Each row comes from the steps of one path. Every step used is in the known rows, and no mark comes twice. Write the path behind each row, first mark first.
(in the rows, 128 means zero)
Known rows
v/h/l/c/r: [134 157 144  44 201 109 166 117 137 168 113 129 121 141  80 113 130  93
 119 100 131 124 131 132 104  98]
l/p/v/c/r/h: [141 144 123 113 122 103 205  89 103 140 107 133 178 139 130  93 151 132
  58  91 120 158 130 129 187  84]
h/v: [156 109 137  94 133 117  90 117 174 119 128 110 152 146 112 109 146 139
 138 109 128 116 127 125  95 128]
c/r/p: [150 145 130 128 133 110 114 109 125 124 134 108 146 138  93 108 148  99
 160 102 106 100 156 147 136 102]
y/p/r/h: [155 184 187 137 133 103 126 132 180 152 145 117 174 138 124 104 164 151
 123 101 133 116 139 151  90 124]
v/c/r/h/l: [134 164 155 119 160  98 192 106 134 151 120 115 160 158 109 116 157  71
  92  98 119 114 111 121 105  93]
h/v/c: [155  87 127  89 138 107 120  99 176 125 126 118 157 160 128 121 153 107
  87 115 126 134 126 105  94 109]
p/l: [149 170 181 127 121 127  84 125 145 143 154 108 133 143 107 109 148 148
 145 108 129 137 133 130  86 162]
p/v/c/r: [135 101 127  98 121 115 170  77 132 135 124 132 147 158 133 111 156  98
  76 105 128 164 142 125 140 108]
p/r: [145 136 172  92 118 121 109 111 164 155 136 109 147 151 117  97 153 126
 124 106 143 118 137 145  73 122]
v/c/r/h: [147 162 156 123 144 102 165  98 138 147 125 112 167 149 124  99 169 105
  89  97 116 144 128 114 127 101]
h/l/p/v: [127 106 123  89 109 110 153 114 114 128 121 126 142 139  99 118 121 140
 105  97 129 102 126 163 129  91]
r/p/l/h: [180 209 152 177 160 130  77 148 123 127 150 119 133 133 100 120 139 146
 164 104 114 106 148 125 111 137]
v/c/d: [152  94 157  95 136 111 129 115 157 132 134 117 136 167 104 140 166 136
 113 117 116 135 143 130 102 118]
v/h/l: [140 106 158  89 168 111 115 130 141 161 135 117 141 152  76 124 126  95
 126 102 130 100 134 135  75 118]
p/r/h/v: [158 164 166 115 143 123 127 133 176 140 123 115 186 144 118  89 152 130
 145 101 147 112 114 117 106 128]
l/c: [137 142 145  66 136 113 103 118 162 134 133 111 123 128 114 110 150 171
 123 102 131 125 135 134 105 111]
r/h/v: [158 149 148 125 141 117 103 133 167 119 129 108 181 136 111 103 151 150
 145  99 130 112 117 114 120 131]
p/l/c/r/h/v: [155 252 160 104 176 126 154 134 153 138 117 126 153 128 114  92 151 147
 150 101 135 154 108 102 149 149]
y/p/l/h: [182 214 177 160 167 115  88 139 165 143 152 126 120 139 122 126 154 184
 125 110 116 140 147 141  74 151]
l/h/v/c: [182 121 118 107 174 114 119 108 170 125 115 125 147 156 134 123 153 129
  79 111 123 135 127 100  89  99]
h/l/c: [124 152 143  63 152 108 131 129 156 139 128 114 114 135  96 125 138 134
 126 102 131  99 119 140  90 100]
r/p/v/h/l/c: [129 119 108  90 172 119 149 143 116 134 133 147 142 130  78 134 108  87
 144  98 136  94 153 125 162  98]
c/r/h/v: [158 175 145 117 156 115 139 118 157 126 114 111 175 139 109  91 156 129
 147  98 124 125 118 119 131 123]
h/l/p/y: [134 105 142  76 141 105 135 108 144 139 129 107 135 132  89 104 132 111
 118  93 136  99 122 163 113  82]
l/p/r/h: [151 182 171 105 120 109 145 123 136 159 120 109 179 128 112  80 148 164
 108  91 134 109 124 149 123  96]
h/l/c/r/p/v: [121 156 101  94 151 117 181 120 112 117 121 138 128 130  93 122 126  87
 154  98 125  97 140 145 165  88]
h/l: [133 123 153 103 132 110 112 124 150 136 137 105 131 150  93 124 138 112
 134 104 125  90 121 148  63 112]
h/l/p: [137 127 141  82 128  98 136 116 129 141 122 108 135 139  87 116 128 136
 109  99 116  84 122 163  94  86]

Write each row's path
[145 101 143  75 126 111 105 101 147 137 132 104 147 125 106  87 145 150
 113  93 135 125 141 155 133  93]
l/p/y
[133 111 139  56 180 130 164 153 136 142 123 150 127 149  73 147 123 135
 149 108 141 129 140 133 140 124]
p/v/h/l/c/d
[137  89 121 130 155 120 129 139 110 132 142 138 159 144  72 135 108  69
 153 100 130  86 154 133 146 111]
r/p/v/h/l
[175 203 174 144 159 133  85 135 140 144 142 115 122 142 112 111 147 173
 133 104 126 135 132 127  81 148]
p/l/h
[146  99 137 128 135 119  83 117 149 117 156 104 151 128  96 106 146  95
 169  97 132  98 156 142 141 104]
r/p/y
[134 175 183 124 143 114 151 138 152 157 133 110 166 149 101 104 145 101
 141  96 144  85 109 141  77 113]
p/r/h/l
[132 132 147  53 187 110 133 132 148 162 127 126 127 138  80 124 124 114
 120 101 137 111 132 125  93 106]
v/h/l/c
[163 172 152  94 137 112 148 127 152 145 107 117 191 133 113  81 142 153
 116  98 137 111 114 134 133 101]
l/p/r/h/v
[153 173 160 160 124 123  79 136 128 128 160 111 143 136  93 120 139 122
 173 107 116 104 148 130 116 147]
r/p/l
[193 225 130 159 188 133 117 136 131 120 123 128 141 143 100 110 139 114
 171 109 110 120 139 116 131 132]
c/r/p/l/h/v
[148 181 166 129 140 112 134 115 138 140 128 103 163 135 108  90 162 139
 136  93 120 123 128 135 121 119]
c/r/h
[187 194 156 139 173 135  88 139 161 130 130 123 136 146 117 113 143 162
 142 111 130 140 122 108  87 153]
p/l/h/v
[181 236 149 171 174 129 113 130 112 134 136 121 128 136  99 111 144 124
 167 103 107 121 149 132 124 127]
c/r/p/l/h
[141 221 166  81 152 124 136 115 140 152 130 120 114 133 112  98 153 149
 135 105 129 158 129 128 114 139]
p/l/c/r
[132  85 141  97 153 123 133 125 129 149 135 136 149 152  87 126 117  93
 123 101 142 117 140 133 111 124]
p/v/h/l
[124 140 125  54 185 121 191 114 126 158 114 146 129 140  92 116 122  98
 115  99 143 142 138 129 143 106]
p/v/h/l/c/r
[135 186 165 127 156 108 161 124 134 143 125 106 154 143  93 106 148 103
 144  92 120  99 112 144 104 109]
c/r/h/l
[136 140 157  73 127 105 158 115 135 162 117 114 143 148  95 103 131 113
 106 102 134  88 120 166  75  85]
h/l/p/r
[123 111 129  59 169 121 150 131 136 149 127 144 135 138  94 126 117 119
 114  99 149 125 136 125 130 113]
p/v/h/l/c
[135 146 156 107 150 104 149 127 137 141 130 107 164 123  90  95 137 117
 125  83 137  92 111 150 138  86]
r/h/l/p/y
[147 207 174 101 149 107 104 134 175 142 153 128 115 128 121 125 153 178
 125 110 124 145 143 136  95 150]
y/p/l/c
[156 196 160 116 155 128 109 161 132 121 147 126 120 134  77 139 144 158
 198 113 116 115 148 131 142 145]
r/p/l/c/d
[140 102 116 144 104 123  98 121 124 104 149 123 157 134 104 120 134 124
 156 100 124 102 158 142 158 116]
r/p/v
[146  86 127  81 131 117 127 109 112 150 124 135 161 132 100 101 121 157
  93  96 133 142 154 141 155 108]
l/p/v/h
[162 149 143  94 138 101 178 108 153 151 103 125 197 149 130  90 150 120
  65 103 135 127 112 112 129  84]
l/p/r/h/v/c
[140  85 134 120 117  99 134  95 165 127 146 139 150 152 145 136 158 133
  66 111 123 153 157 136 120 115]
y/p/v/c
[139 166 155 115 133  97 145 134 123 142 121 107 162 130  87 108 133 146
 117  88 117  80 111 150 115  88]
r/h/l/p
[129 146 139 123 117 109 165 132 108 131 121 125 168 129  98 109 125 151
 114  86 129  96 117 151 157  94]
r/h/l/p/v
[149  77 119 136 120 121 141 125 124 103 142 138 154 158 101 150 148 108
 137 114 116 119 162 131 168 113]
r/p/v/c/d
[160 115 101 113 155 103 149  96 145 117 117 124 164 157 111 119 150  58
 118 112 106 118 141 112 143  88]
h/v/c/r/p
[144 150 143 145 137  97 187  98 148 133 131 140 171 146 143 117 167 122
  74 101 118 162 144 131 160 111]
y/p/v/c/r/h
[140 190 150 106 150  96 183 118 111 147 109 109 158 133  87  97 138 123
 118  87 111  95 113 155 126  81]
c/r/h/l/p
[140 196 170  89 139 125 102 128 152 147 145 116 118 130 112 110 147 167
 133 107 135 146 129 120 102 149]
p/l/c
[194 205 158 148 180 118  92 142 185 128 139 133 133 143 125 128 148 177
 133 115 118 138 137 125  80 155]
y/p/l/h/v
[191 178 125 162 180 122 114 133 142 120 133 135 150 154 117 131 141 101
 123 116 113 124 136  88 122 123]
r/p/l/h/v/c
[157  91 106 102 169 110 154  89 160 116 126 123 165 151 114 105 153  28
 126 108 126 129 144 113 163  88]
h/v/c/r/p/y
